(in the rows, 128 means zero)
Known rows, with every step that occurs
linumaf > givir > tudu: [144  64 126 147 154 119 165 125 127 103  95 122 122 116 152 147  79 106
 146 113 204 130 146  59 125 132 176 125  81  95 119 153  94 161 121 124
  75 125]
vibu > putune > netu > pemup > tenok > tudu: [150 110 130 116 112 132 133 133 127 124 122 138 145 136 122 172  83  78
 173 120 146 210 110 105 129  71 196 120 140 120  90 111 109  70 175 139
 127 154]
netu > pemup: [144  87 134  85 169 138 144 159 122 159  99 151 124 134 160 159  85 107
 173 137 171 135 130  63 165  78 184 112  95 138  96 129  84 118 130 145
  77 163]
vibu > putune > netu > pemup > fara: [151 108 129  91 115 130 126 145 124 122  97 134 140 132 122 173  79  76
 164 112 164 179 110 100 134  89 199 115 130 127 108 134 118  72 162 138
 131 157]
tudu > givir: [139  88 119 140 178 115 115 135 154 120 135 113 100 131 166 170  98 139
 154 116 153 122 144 104 172  60 188 125 111 108  98 127  85 160 105 129
  76 154]
rubu > pemup > fara: [119 123 138 127 137 173 146 137 123 115  91  92 123 128 164 156 115  93
 171 112 146 140 111 114 159  83 185 101 113 108 144 152 136 142 119 107
 118 157]
rubu > pemup > netu: [123 124 131 130 171 144 124 146 114 135  99 112 123 145 156 171 127 115
 159 113 164 152 142 116 157  73 180 118 113 146 110 137  99 163 104 124
  84 158]
fara > tudu > tenok > pemup > givir > zulive: [ 96 127 122 218 100 143 103 123 193  90 138  99 106 135 218 142 103 117
 191 137 114 159 123 121 122  55 183 139 109  85 114 142  78 178 122 130
  96 132]
fara > pemup: [115  95 117 129 135 132 112 147 149 116 117 117 113 145 174 164 105 107
 175 121 157 133 119 116 157  79 194  98 111 121 104 155  81 143 131 132
  90 143]
zulive > givir > pemup: [118  72 130 105 150 132 107 165 124 106 114 134 128 118 174 142 121 111
 138 105 183 158 147  90 160  98 201 131 106 103 110 162  76 153 112 118
  71 144]
tenok > tudu > fara > pemup: [ 90 112 166 146 123 128 103 113 171 109 149  99  85 143 193 189  77 142
 162 129  87 159 117 119 143  67 173 117 135  93  98 128 101 168 156 148
  91 154]
pemup > tenok > tudu > givir > zulive: [133  98 148 191 141 146 142 106 150 112 163 106 111 140 186 171 122 124
 171 117 123 177 153 111 155  45 181 144 123  86 100 113 103 163 134 128
  87 134]
linumaf > givir > pemup: [123  65 117 122 140 118 131 130 120  98  97 107 113 113 147 147  87 104
 166  95 203 132 149  71 136 125 189 123  92  95 103 162  76 141  97 115
  42 125]
zulive > givir: [125  87 136 124 170 125 118 162 124 127 117 149 125 122 172 157 130 120
 126 120 172 156 154  81 158  84 188 132 108 114 113 144  85 138 124 135
  94 150]
netu > putune > vibu: [136  76 101  95 136 105  85 124 122 122 121 136 144 170 109 194  80 111
 138  99 172 185 135 105 128  91 173 114 157 122  94 123  96 113 121 183
 109 160]
tenok > tudu > givir > pemup: [120  81 141 139 146 125 111 118 167 102 150  94  90 133 175 169  70 132
 166 111 124 157 130 111 154  67 187 131 133  81  83 112  84 183 119 118
  63 158]
putune > vibu: [145  75 111  99 137 114  94 139 124 123 114 126 148 142 147 171  91 116
 151 115 180 157 132  94 139 105 179 115 137 117  89 124 107 113 116 146
 113 153]
tenok > pemup: [126 111 111 120 143 116 117 114 135 104 132 137 123 132 181 177 116 124
 165 123 152 167 143 109 150  70 193 131 132 133  92 118  74 158 112 141
  73 158]
fara > tudu: [109  94 120 151 135 127 123 146 150 128 119 116 113 134 180 158  92 109
 174 134 151 129 123  96 140  74 177 115 101 108 110 131 100 124 127 137
 109 143]
pemup > rubu: [137  94 115 101 158 125 116 134 138 126  92 106 119 157 153 184 102 122
 187  84 162 136 155  93 162  91 179 118 130 113 114 144  96 147 107 123
 104 130]
pemup > givir: [111  93 119 131 139 126 106 129 143 118 106 107 105 132 154 176 107 108
 143 103 157 140 130  97 132  71 189 115 101 105 104 132  88 138  95 106
  77 132]
linumaf > givir > tudu > tenok > pemup > vubo: [139  93 133 200 146 123 158 113 162  90 110 127 127 136 183 153  91 119
 167 132 171 160 141  84 128 118 184 143 102  93 108 162  86 204 125 132
  74 126]
putune > netu > pemup: [141  83 120  92 153 126 137 151 119 152  99 159 130 141 124 161  91  99
 168 129 166 175 127  84 151  78 197 109 112 150  84 134  79  92 149 153
 115 151]
givir > zulive: [140  74 108 138 159 122 143 138 114 107  99 141 127 125 178 153 110 118
 154 119 190 153 166  76 162  84 192 139 121 126 115 136  94 145 121 146
  94 140]
vubo > pemup > tenok > tudu: [111 128 154 136 147 127 169 111 137 148 131 125 123 144 171 181 109 112
 175 146 129 193 146 111 146  76 190 138 150 110 113 140 134 153 137 133
  98 169]
puve > vibu > putune > netu > pemup: [175 123 117  80 127 102  98 158 123 111 107 145 159 108 119 166  86  90
 162 115 189 165  94  98 134 103 205 114 133 127  91 119 119  55 168 122
 135 151]
linumaf > givir: [134  81 121 140 161 111 140 126 120 119 100 123 109 118 144 161  97 112
 154 112 192 129 157  61 131 110 178 123  93 106 103 144  83 127 110 131
  62 129]
tudu > tenok: [120 118 121 156 152 108 114 139 151 111 117 120 128 158 178 154  92 115
 158 157 129 156 138  81 139  53 183 116 111 101  78 142  94 140 131 122
  82 167]
netu > putune > vibu > puve: [140  81  97  87 127 101  63 130 124 110 127 130 158 161 108 194  75 119
 134  98 183 187 126 113 116 112 170 121 162 116  97 115 106 100 126 188
 128 155]
zulive > givir > tudu > fara: [119  81 160 137 158 131 131 150 142 105 122 139 124 118 193 151 108 136
 111 124 158 153 144  86 155 104 181 136  96  96 139 163 104 180 142 139
 108 142]
vubo > pemup: [117 113 125  98 172 105 157 136 130 149  98 140 122 133 162 175  93 118
 160 144 165 161 149  98 159  97 199 130 144 134 117 157 123 150 120 141
  93 180]
linumaf > givir > zulive: [142  68 115 162 160 120 152 126 115 103  92 130 112 108 160 148 102 115
 157 104 210 139 174  58 140 117 183 143 100 107 119 153  82 144 113 143
  68 117]
linumaf > givir > tudu > fara: [127  74 145 153 148 118 151 115 137  95 103 112 108 113 165 157  76 127
 140 115 177 126 146  66 130 131 170 127  80  87 129 164 103 172 130 135
  77 124]
pemup > fara > tudu: [109 109 151 146 115 150 126 135 155 121 113  87 108 136 189 169  98  98
 172 123 136 118 118 103 133  82 171 120  97  91 132 142 130 140 125 124
 117 139]
rubu > pemup > fara > tudu: [105 129 141 153 120 182 143 139 142 117  97  81 116 125 179 147 111  90
 187 116 137 131  98 124 149  80 178 101 104  97 153 155 137 142 124 110
 133 148]
fara > pemup > tenok: [115 105 128 152 119 148 122 134 143 118 133 111 125 152 177 165 133  98
 188 120 146 147 123 124 154  66 192 101 104 112 106 159  89 135 136 124
  92 126]

Rows
[169 129 126 119 104 115  97 152 155  92 107 126 161 112 130 151  75  85
 159 119 170 169  79 106 114 104 205 116 115  97  99 134 118  91 167  99
 137 142] | puve > vibu > putune > netu > pemup > givir > tudu > tenok
[101 131 154 127 133 136 156 132 156 146 102 104 110 133 187 173  90 107
 180 140 141 142 128 116 143 102 187 133 129 105 147 166 151 160 125 135
 119 166] | vubo > pemup > fara > tudu
[ 99 116 169 134 108 118  47 113 172 106 163  93 104 163 168 215  70 154
 149 110 100 184 121 147 115  92 155 135 158  98  93 114 101 172 153 187
 104 150] | tenok > tudu > fara > pemup > netu > putune > vibu > puve
[ 93 112 146 131 131 124  95 130 160 107 128 105  96 140 189 180  99 142
 159 124 118 129 125 121 162  77 181 104 109 109 117 164  98 155 139 150
  91 142] | tudu > fara > pemup
[119  86 169 139 135 134  84 149 156 108 136 129 129 150 176 173 109 140
 114 101 157 173 141 123 139 117 170 139 115 103 134 168  87 206 141 173
 109 135] | zulive > givir > tudu > fara > pemup > netu > putune > vibu
[107 108 135 147 115 136 110  94 169  80 134 108 107 123 195 175 103 133
 150 106 131 162 124 124 132  84 190 133 110 102 121 135  81 205 106 124
  76 137] | tenok > pemup > givir > tudu > fara
[114  93 174 148 152 138 108 157 155 111 129 129 116 131 202 163 120 140
 120 117 153 147 148 110 152 105 179 139  90 106 134 173  88 210 139 145
  93 135] | zulive > givir > tudu > fara > pemup > netu
[123  74 141  98 143 123  66 160 124 116 126 133 136 150 151 172 120 122
 123  83 188 181 162 113 142 108 183 146 127 116  99 153  68 174 102 152
  68 143] | zulive > givir > pemup > netu > putune > vibu
[173 114 123  97 110 116 103 153 140  98 103 132 159 103 120 158  78  83
 154 103 189 164  83 106 120 115 207 116 117 110 107 127 120  83 163 105
 138 137] | puve > vibu > putune > netu > pemup > givir > tudu
[133 120 121 114 145 138  78 141 116 124 111 112 146 157 124 186 108 119
 150  93 175 181 131 136 133  97 169 123 144 137 114 126 105 145 109 162
 113 157] | rubu > pemup > netu > putune > vibu > puve
[114  82 151 106 133 148 111 159 132 102 110 116 124 119 181 147 122 105
 138  98 172 150 140  97 154 105 196 135 103  90 126 169  96 162 111 112
  78 140] | zulive > givir > pemup > fara
[129 142 123 151 122 103  45 117 165  95 154 119 144 176 172 189 100 139
 155 130 129 199 145 133 110  74 171 150 150 116  70 118  74 177 120 168
  83 162] | tudu > tenok > pemup > netu > putune > vibu > puve
[154 107 119 106 117 127 132 143 118 127 112 144 153 135 116 169  93  77
 171 117 168 195 115 101 137  76 201 114 128 131  97 129 106  61 165 135
 125 151] | vibu > putune > netu > pemup > tenok
[114  85 164 164 154 144 129 156 163 107 124 141 122 132 207 161 122 139
 131 122 152 158 128 112 170 108 192 136 108 101 142 182 103 206 147 150
 119 128] | zulive > givir > tudu > fara > pemup > vubo
[168 125 111  93 133  92  92 151 124  93 112 130 157 107 141 171  94  99
 149 115 191 145 104  99 135 103 198 117 133 111  99 116 130  74 149 108
 117 155] | puve > vibu > putune
[ 92 123 180 149 133 123  89 117 171 118 150  97  82 154 196 203  87 148
 155 127  88 159 134 126 138  66 166 129 130 106  90 124  93 190 149 155
  77 153] | tenok > tudu > fara > pemup > netu
[128 122 133  87 160  93  89 133 130 154 115 133 141 165 132 211  89 136
 143 119 178 190 162 132 127 120 178 157 168 148 108 139 119 166 110 188
 100 174] | vubo > pemup > netu > putune > vibu > puve
[166 124 105  94 125  89  90 147 123  94 111 137 160 110 117 171  95  92
 149 110 187 167 101 110 127 103 206 115 143 120  92 118 125  59 162 115
 140 149] | puve > vibu > putune > netu
[116 146 138 164 119 130 107 114 170  91 134 106 123 153 205 165 106 116
 172 145 104 165 133 110 133  54 185 132 121  96  92 143  95 176 126 122
  79 164] | tudu > tenok > pemup > fara
[141 100 159  86 149 159 145 153 130 153  94 125 120 134 172 166  88  97
 176 128 156 124 125  72 159  84 178 115  88 123 115 139 110 129 131 135
  87 157] | netu > pemup > fara
[138  94 129 103 157  97  68 133 119 141 122 131 135 187 123 218 103 128
 127  97 174 177 170 114 123  85 162 141 141 147  76 115  80 158 101 183
  74 156] | pemup > netu > putune > vibu
[126 123 125 118 150 105  85 109 133 118 141 139 119 169 160 213 122 133
 146 105 151 186 169 128 132  63 177 151 141 157  81 109  55 192 101 175
  51 158] | tenok > pemup > netu > putune
[120  80 127  89 150 113  94 148 121 115 109 112 122 151 164 175 102 117
 152 102 184 145 162 104 150  92 190 133 105 132  80 143  73 178  89 119
  34 147] | givir > pemup > netu
[139  81 131 177 146 117 155 125 146  94 104 116 124 128 164 135  74 106
 153 132 179 139 143  60 117 119 175 127  80  80 109 161  93 170 129 116
  74 132] | linumaf > givir > tudu > tenok
[ 95  98 140 137  92 151 108 139 164  90 113  73 119 142 196 141  82  91
 186 118 136 132 113 111 135  90 186 118  96  73 116 169 111 162 114 100
  81 141] | givir > pemup > fara > tudu > tenok
[137  93 128 180 138 121 150 111 154  83 114 118 124 125 177 139  81 111
 161 130 170 151 142  73 116 117 178 134  90  83 108 157  80 188 125 123
  67 133] | linumaf > givir > tudu > tenok > pemup
[140  97 125  96 149  97  49 137 121 131 129 127 145 179 121 218  98 134
 126  96 181 178 161 119 115 101 159 147 145 144  80 109  88 148 107 187
  90 151] | pemup > netu > putune > vibu > puve
[100 132 123 193 114 129 104 127 185 104 145 107 114 144 211 149  95 115
 192 155 110 154 118 114 127  52 178 125 111  94  97 133  84 159 133 135
  98 153] | fara > tudu > tenok > pemup
[ 85 104 146 159 114 140  90 121 172  93 122  92  85 128 197 174 107 142
 160 104 122 134 128 130 155  79 188 116 105  97 133 170  90 173 127 140
  88 120] | tudu > fara > pemup > givir > zulive
[144 101 166 136 153 162 150 133 146 156 145 127 113 141 174 165  97 113
 190 131 127 159 129  88 164  49 176 126  99 106  91 112  89 139 142 136
  75 150] | netu > pemup > tenok > tudu > givir
[109 108 144 164 111 152 124 122 156 116 148 102 116 155 184 171 119 100
 190 122 120 166 116 131 145  60 186 107 117  99  96 140  92 147 150 125
  94 132] | fara > pemup > tenok > tudu
[135 103 144 160 143 142 123 145 168  94 124 131 135 140 201 141 116 124
 152 117 148 174 145  99 147  96 187 143 113  86 128 164  80 210 131 123
 105 140] | zulive > givir > tudu > tenok > pemup > rubu
[101 143 144 175 113 182 138 139 160 111 102  74 117 134 188 138 106  91
 192 130 115 138  96 123 144  69 178 102 104  83 145 160 136 151 130 105
 130 153] | rubu > pemup > fara > tudu > tenok
[112 131 118 191 120 130  99 110 176  81 130 113 115 143 204 153 112 122
 169 133 121 179 142 111 129  52 195 141 121  93  94 140  69 187 112 121
  68 145] | tudu > tenok > pemup > givir > zulive
[118  87 161 140 141 149 117 153 165 102 118 116 116 131 196 154 112 135
 147  97 150 145 137 109 162 115 182 126 103  86 152 184  95 202 141 135
 118 123] | zulive > givir > tudu > fara > pemup > rubu
[134 112 135 164 140 121 126 123 162  93 129 124 139 157 201 156  90 120
 150 146 140 168 144 102 127  80 182 140 105 112  91 139  83 222 127 126
  77 158] | givir > tudu > tenok > pemup > netu
[123 119 151 165 154 136 169 108 152 139 138 118 111 133 187 171 111 126
 181 135 132 189 159 122 162  74 197 156 152 103 125 145 128 182 132 139
  95 159] | vubo > pemup > tenok > tudu > givir > zulive
[121 105 147 156 133 137 142 110 130 123 147 115 125 151 171 179 119 104
 165 129 121 182 140  98 137  51 177 128 121  98  86 110 111 129 141 121
  90 144] | pemup > tenok > tudu
[119  83 124 146 115 127  47 142 178 105 154  81 116 146 161 174  75 136
 173  89 161 139 120 148 131  99 169 140 121  89 109 131  86 168 103 160
  98 132] | fara > tudu > givir > pemup > netu > putune > vibu > puve
[124 140 118 157 132 123  97 114 175  96 127 106 122 165 192 168 106 128
 195 124 113 169 145 111 145  60 185 131 137 100  89 143  75 181 118 123
  83 151] | tudu > tenok > pemup > rubu
[117 107 137 132 147 124  90 151 146 131 120 113 108 164 175 188 119 119
 166 115 159 133 143 128 148  77 183 118 105 142  89 148  67 177 116 142
  67 140] | fara > pemup > netu
[145 101  98 106 125 101 114 138 119 102 106 136 144 132 114 176  86  86
 147 113 174 189 120 106 127  82 204 115 147 130  94 126 109  69 154 133
 131 156] | vibu > putune > netu
